Each row was made from one small tree. Brackets hold a mark, then the marks that hang from it, in the order of their numbers. Every link used is in the known rows. Write each row's tree.
Known rows:
(J_90 (J_889 J_74 J_741 (J_875 J_51))): [-0.50 -7.24  0.86  0.06  2.06 -1.95  2.24 -0.72 -0.55  0.84 -1.77  3.70
  2.75  1.80  2.05 -0.85  0.34  4.59 -2.75  0.80]
(J_74 (J_51 J_90) (J_889 J_741 J_875)): [-1.01 -4.89 -1.48  0.38  1.91 -1.10  0.35 -0.55 -1.76 -1.55 -1.22  1.99
  0.34  3.13  2.20  0.16  2.81  3.97 -4.75 -1.64]
(J_741 (J_51 (J_74 (J_889 J_875)))): [-1.05 -3.57 -0.31 -0.52  0.44 -0.26  3.09 -0.35 -0.20  0.29 -0.81 -4.49
 -0.38  0.81  0.26 -0.36  1.67  2.89 -3.19 -0.84]
(J_90 J_51 (J_889 J_74 J_741 J_875)): [ 0.58 -3.57  0.64 -0.79  3.24 -1.55  1.68 -1.49 -0.77  2.44 -1.03  5.62
  1.45  3.13  0.57 -1.05  0.60  6.69 -5.64  0.75]
(J_889 J_74): [-0.30  0.63 -0.72 -0.79  0.73  0.05 -0.41 -0.25 -0.46  0.09  0.12 -0.59
  1.95 -0.35  0.13 -0.15 -0.41  2.57 -0.66  0.22]
(J_51 (J_74 (J_889 J_90 J_741 J_875))): [-0.72 -5.47 -0.49 -1.90  1.37 -0.48  1.26 -2.23 -1.19  1.42 -1.90  0.00
  3.16  2.46  0.99  0.03  0.83 -0.41 -3.19 -2.12]
(J_376 (J_90 (J_889 (J_74 J_51) J_741))): [-0.79 -1.14 -0.95 -0.85  0.91 -1.72 -0.71 -1.58 -1.67  0.41 -0.45  6.88
  2.51  1.71 -0.28 -0.32  0.07  5.65 -4.04 -0.11]
(J_875 J_51 (J_889 J_74)): [-0.02 -1.20 -0.83 -0.16 -0.83 -0.74 -1.11  1.39  0.72 -0.40 -0.73 -2.82
  1.64 -1.33  1.05 -0.32 -1.11  3.02  0.62  1.53]
(J_889 J_875): [-0.32 -1.96 -0.34 -0.47  1.11 -0.53  1.58 -0.52 -0.39  0.29 -1.07  0.81
  0.46  0.97  1.07  0.06  0.05 -0.22 -0.28  0.18]
(J_90 J_51 (J_889 J_74)): [ 0.96  0.95  0.17 -0.44  0.94 -0.25 -0.05 -0.21  0.55  1.51 -0.02  2.70
  0.26  1.07 -1.00 -1.35  0.73  6.28 -4.88  1.11]
(J_376 J_90): [ 0.11  2.72 -0.79 -0.57  0.00 -0.70 -0.32  0.28 -0.68  0.80  0.39  2.00
 -0.48 -0.41 -0.93  0.61 -1.25  1.17  0.22 -0.11]
(J_875 (J_51 J_74 (J_90 (J_889 J_741)))): [ 1.75 -7.10  1.47  1.27 -1.26 -0.56 -0.63  0.96 -0.14  1.15 -1.16  2.70
 -0.02  2.21  0.57 -0.39 -0.14  4.92 -4.14 -0.07]
(J_74 (J_889 J_90 J_875)): [-1.03 -1.81 -1.01 -1.31  1.70 -0.37  1.95 -1.29 -0.02 -0.13 -1.48 -1.80
  1.44  1.03  1.19 -0.48  1.38 -1.26 -1.41 -1.47]
(J_741 J_51): [-0.95 -0.47  0.83  0.50  0.11 -0.55  1.81  0.39  0.55  0.06  0.45 -2.43
 -2.12  0.19 -0.33 -0.71  0.76  1.23 -0.22 -0.14]
(J_74 J_51 J_889): [-1.54 -0.36 -1.58  0.25 -0.26  0.12 -0.37 -0.35 -0.52 -2.29 -0.33 -0.64
  0.70  0.23 -0.19 -0.05  2.79  0.85 -2.57 -1.18]
(J_376 (J_90 J_889)): [ 0.81  1.17  0.17 -0.17  0.00 -1.01  0.21 -0.22  0.18  1.21  0.05  3.37
 -0.55 -0.04 -0.94 -0.17 -0.95  3.21 -1.12  0.31]
(J_875 J_51): [-0.28 -2.10  0.23  0.90 -0.67 -0.47  0.56  1.28  0.40 -0.68 -0.38  0.09
 -0.05 -0.44  0.04 -0.09  0.46 -0.24  0.74  0.34]
(J_376 (J_90 (J_51 (J_74 (J_889 J_875))))): [ 0.58  1.17 -1.85 -1.58  0.89 -0.41  0.67 -0.09 -1.17  1.81 -0.69  1.93
 -0.59  0.93 -1.33  0.86  0.38  4.61 -4.38 -0.50]
(J_90 J_889): [ 0.61 -1.47  0.88  0.36 -0.03 -0.25  0.44 -0.51  0.67  0.64 -0.43  1.51
  0.06  0.53 -0.08 -0.93  0.13  1.63 -1.60  0.51]
(J_376 (J_90 J_51 (J_889 J_74))): [ 1.22  3.37 -0.61 -0.95  1.07 -0.90 -0.40  0.08 -0.16  2.27  0.38  4.96
 -0.36  0.55 -2.06 -0.59 -0.49  7.52 -4.35  0.95]
(J_51 (J_90 (J_889 J_741 J_875))): [ 1.31 -5.87  1.05  0.48  2.04 -1.63  1.28 -0.66 -0.61  1.55 -1.44  4.11
 -0.35  3.46  2.41 -0.57  0.21  4.65 -3.67 -0.25]
(J_875 (J_889 J_74)): [ 0.42  0.96 -1.19 -1.18 -0.19 -0.34 -1.54  0.11  0.29  0.33 -0.26 -2.09
  1.83 -0.71  1.06 -0.31 -1.43  3.05 -0.21  1.11]
(J_90 (J_889 J_875)): [ 0.29 -3.44  0.57 -0.16  1.14 -0.86  2.06 -1.14  0.44  0.81 -1.50  2.33
  0.33  1.37  1.08 -0.89  0.15  1.56 -1.95  0.66]
(J_74 J_51 (J_889 J_90 J_741 J_875)): [-2.50 -4.82 -1.28 -1.07  1.85 -1.26  1.58 -2.38 -1.27 -0.84 -2.06  2.28
  2.58  3.00  1.35 -0.43  2.73 -1.21 -3.66 -2.36]
(J_51 (J_74 (J_889 J_741))): [ 0.03 -3.58  0.14 -0.53  0.15  0.07 -0.23 -0.78 -1.44  0.63 -0.18 -0.92
  2.07  0.66  0.06  0.83  0.67  2.10 -2.81 -1.37]

Write each row's tree:
[-0.40 -0.46 -0.88 -1.25  2.04 -0.28  1.56 -0.70  0.29  0.75 -1.23  0.21
 -0.31  1.88 -0.11 -0.85  2.06  0.35 -3.67 -1.32] -> (J_74 (J_889 (J_90 J_51) J_875))
[-0.07 -5.14  0.65 -0.89  2.81 -1.57  2.00 -2.01 -0.97  1.64 -1.35  3.63
  3.09  2.29  1.77 -0.76 -0.04  4.60 -3.28  0.40] -> (J_90 (J_889 J_74 J_741 J_875))
[ 0.26 -3.10 -0.65 -1.03 -2.87 -0.22 -1.72  0.56  1.44  0.98 -2.07 -2.43
  1.65 -0.06  0.04 -0.63 -1.48 -2.04 -0.09  0.41] -> (J_875 (J_51 J_74) (J_889 J_90))
[ 0.31 -9.11  1.29  0.23  0.07 -1.40  1.87 -0.87 -0.50  1.64 -2.43  3.83
  1.95  2.39  1.20 -0.50  0.00  2.15 -3.27  0.66] -> (J_90 (J_889 J_741 (J_875 (J_51 J_74))))
[-0.29 -4.93  0.91  0.69  2.22 -1.82  2.43  0.28 -0.84  1.02 -0.54  0.39
 -2.36  3.10  2.06 -0.44  0.58  4.12 -2.74 -1.03] -> (J_889 (J_741 (J_51 J_90)) J_875)
[ 0.78 -1.68  0.29  0.44 -1.39  0.26 -0.14  1.16  0.23  0.91  0.03 -3.04
 -2.46  1.26 -0.26 -0.58  0.05  3.79 -3.19 -0.60] -> (J_741 (J_51 J_74 J_90))
[ 0.18  0.48 -2.68 -0.42 -1.01 -0.43 -3.32  0.54 -0.17 -1.26 -0.85 -0.02
  0.97  0.88  1.23 -0.50 -0.14  5.18 -3.14  0.50] -> (J_875 (J_889 (J_74 (J_51 J_90))))
[ 0.84 -5.39 -0.67 -0.44  1.34 -0.40  0.31 -0.47 -1.70  0.72 -1.20 -0.29
  0.99  2.48  1.86  0.80  0.75  4.38 -4.30 -1.52] -> (J_51 (J_74 (J_889 J_741 J_875)) J_90)
[ 0.40 -1.40 -1.03 -0.96  0.82  0.22  1.01 -0.33 -0.58  0.98 -1.05 -0.32
 -0.07  1.47 -0.56  0.26  1.53  3.23 -4.89 -0.47] -> (J_90 (J_51 (J_74 (J_889 J_875))))
[ 0.95  1.45 -1.01 -1.39  2.27 -1.41  1.21 -0.65 -0.54  2.58 -0.65  5.53
  0.15  1.50 -0.84 -0.69 -0.56  7.56 -4.72  1.15] -> (J_376 (J_90 J_51 (J_889 J_74 J_875)))
[ 1.00 -2.16  1.82  0.50  1.44 -1.03  0.37 -0.64  0.14  2.22 -0.16  4.92
 -1.13  2.49 -0.69 -0.76  0.86  4.13 -4.50  0.19] -> (J_90 J_51 (J_889 J_741))
[-0.60 -3.40 -0.27 -1.13  0.08 -1.52 -1.13 -0.08  0.26  0.78 -1.37 -0.33
  3.13  0.62  1.53 -0.82 -1.21  1.16  0.03  0.01] -> (J_875 J_51 (J_889 J_74 J_90 J_741))
[-0.11 -3.44 -0.14 -0.13  0.31 -1.52 -0.89  0.74 -0.37  0.31 -0.73 -0.48
  2.27 -0.12  1.58 -0.05 -1.04  3.48  0.22  0.84] -> (J_875 J_51 (J_889 J_74 J_741))
[ 0.25 -3.37  0.59 -0.63  2.11 -2.47  1.98 -1.51 -1.12  2.34 -1.12  6.56
  0.48  2.03  0.87  0.11 -1.04  3.55 -2.00  0.07] -> (J_376 (J_90 (J_889 J_741 J_875)))
[ 1.86 -0.87  0.65 -0.26 -0.94  0.28 -0.52 -0.34  0.67  2.26 -0.63  3.11
 -0.67  1.55 -1.80 -0.89  0.38  3.82 -5.42  0.82] -> (J_90 (J_51 J_74) J_889)
[-0.82  0.40 -2.38 -1.05 -0.91 -0.44 -2.33 -0.38 -0.15 -1.24 -0.95 -0.35
  2.20  0.06  0.85 -0.46 -0.08  2.47 -1.96  0.96] -> (J_875 (J_889 (J_74 J_51)))
[-1.17 -4.14 -0.27 -0.51  0.26 -0.90  1.98 -0.15  0.65  0.21 -2.24  0.84
  0.91  1.22  1.01 -0.90  0.35 -2.77  0.26 -0.36] -> (J_889 J_90 (J_875 J_51))
[ 0.70 -4.14  1.10  0.46 -0.35 -0.46  0.06  0.52 -0.78  1.50  0.12 -0.78
 -1.72  2.35  0.22 -0.18  0.09  4.57 -3.83 -1.01] -> (J_889 (J_741 (J_51 J_74 J_90)))
[ 1.28 -5.27  1.07 -0.62  1.14 -1.06  1.38 -1.47 -0.57  3.31 -1.72  6.11
  0.43  3.64 -0.18 -0.56  0.20  4.09 -6.34  0.45] -> (J_90 (J_51 J_74) (J_889 J_741 J_875))
[-0.77 -1.29 -1.09 -0.36 -0.20 -0.29 -0.48 -1.23  0.02 -0.74 -0.83  3.40
  2.43  1.11 -0.05 -1.32  1.35  3.76 -4.11  0.73] -> (J_90 (J_889 (J_74 J_51)))
[-1.46 -1.73 -1.67 -1.90  0.06 -1.24 -1.99 -1.83 -0.44 -0.03 -1.60  2.19
  3.72  1.89  1.19 -1.02 -0.09  0.57 -2.60 -0.57] -> (J_875 (J_889 (J_74 J_51) J_90 J_741))
[ 0.55 -6.95  0.48  0.07 -0.90 -0.63  1.70 -0.15  0.45  1.05 -2.44  2.01
  1.19  1.24  0.40 -0.72 -0.09  1.61 -2.35  1.09] -> (J_90 (J_889 (J_875 (J_51 J_74))))
[-0.99 -1.70 -1.49 -0.88  0.07 -1.31 -1.98 -0.92 -1.01 -0.54 -0.85  1.76
  2.91  1.19  1.16 -0.22 -0.19  3.42 -2.55  0.22] -> (J_875 (J_889 (J_74 J_51) J_741))
[-0.04 -2.42 -0.70 -0.57  1.04 -1.80  1.74  0.27 -0.36  0.77 -1.31  3.65
  1.51  0.21  0.41 -0.52 -0.85  5.25 -1.37  1.28] -> (J_376 (J_90 (J_889 J_74 (J_875 J_51))))
[-0.70 -5.46  0.27 -0.53 -0.54 -0.19  0.04 -0.32 -0.46  0.41 -1.21 -0.87
  2.50  0.91 -0.07 -0.05  1.30 -0.68 -2.27 -1.83] -> (J_875 (J_51 (J_74 (J_889 J_90 J_741))))
[-1.38 -3.55 -1.08 -1.31  1.03 -0.96  1.77 -0.34  0.26  0.07 -2.13  0.29
  2.89  0.89  1.17 -0.99  0.12 -0.09 -0.37 -0.08] -> (J_889 J_74 J_90 (J_875 J_51))
[-1.83 -4.24 -1.51 -1.18  2.08 -1.28  0.72 -1.85 -2.08 -0.50 -1.63  4.82
  3.57  2.71  1.84 -0.17  1.10  2.71 -3.37 -0.30] -> (J_889 (J_74 J_51) J_741 J_875)
[ 0.92 -5.41 -0.71  0.28 -0.94 -0.17  0.05  1.23 -0.31  0.33 -1.95  0.13
 -0.16  1.41  1.05  0.05 -0.19  2.10 -2.05  0.15] -> (J_889 (J_875 (J_51 J_74 J_90)))
[ 1.63 -3.21  1.51 -0.12  0.00 -0.45 -0.28 -0.94 -0.24  2.96 -0.61  4.65
  0.06  2.72 -1.31 -0.51  0.28  4.49 -5.59  0.07] -> (J_90 (J_51 J_74) (J_889 J_741))
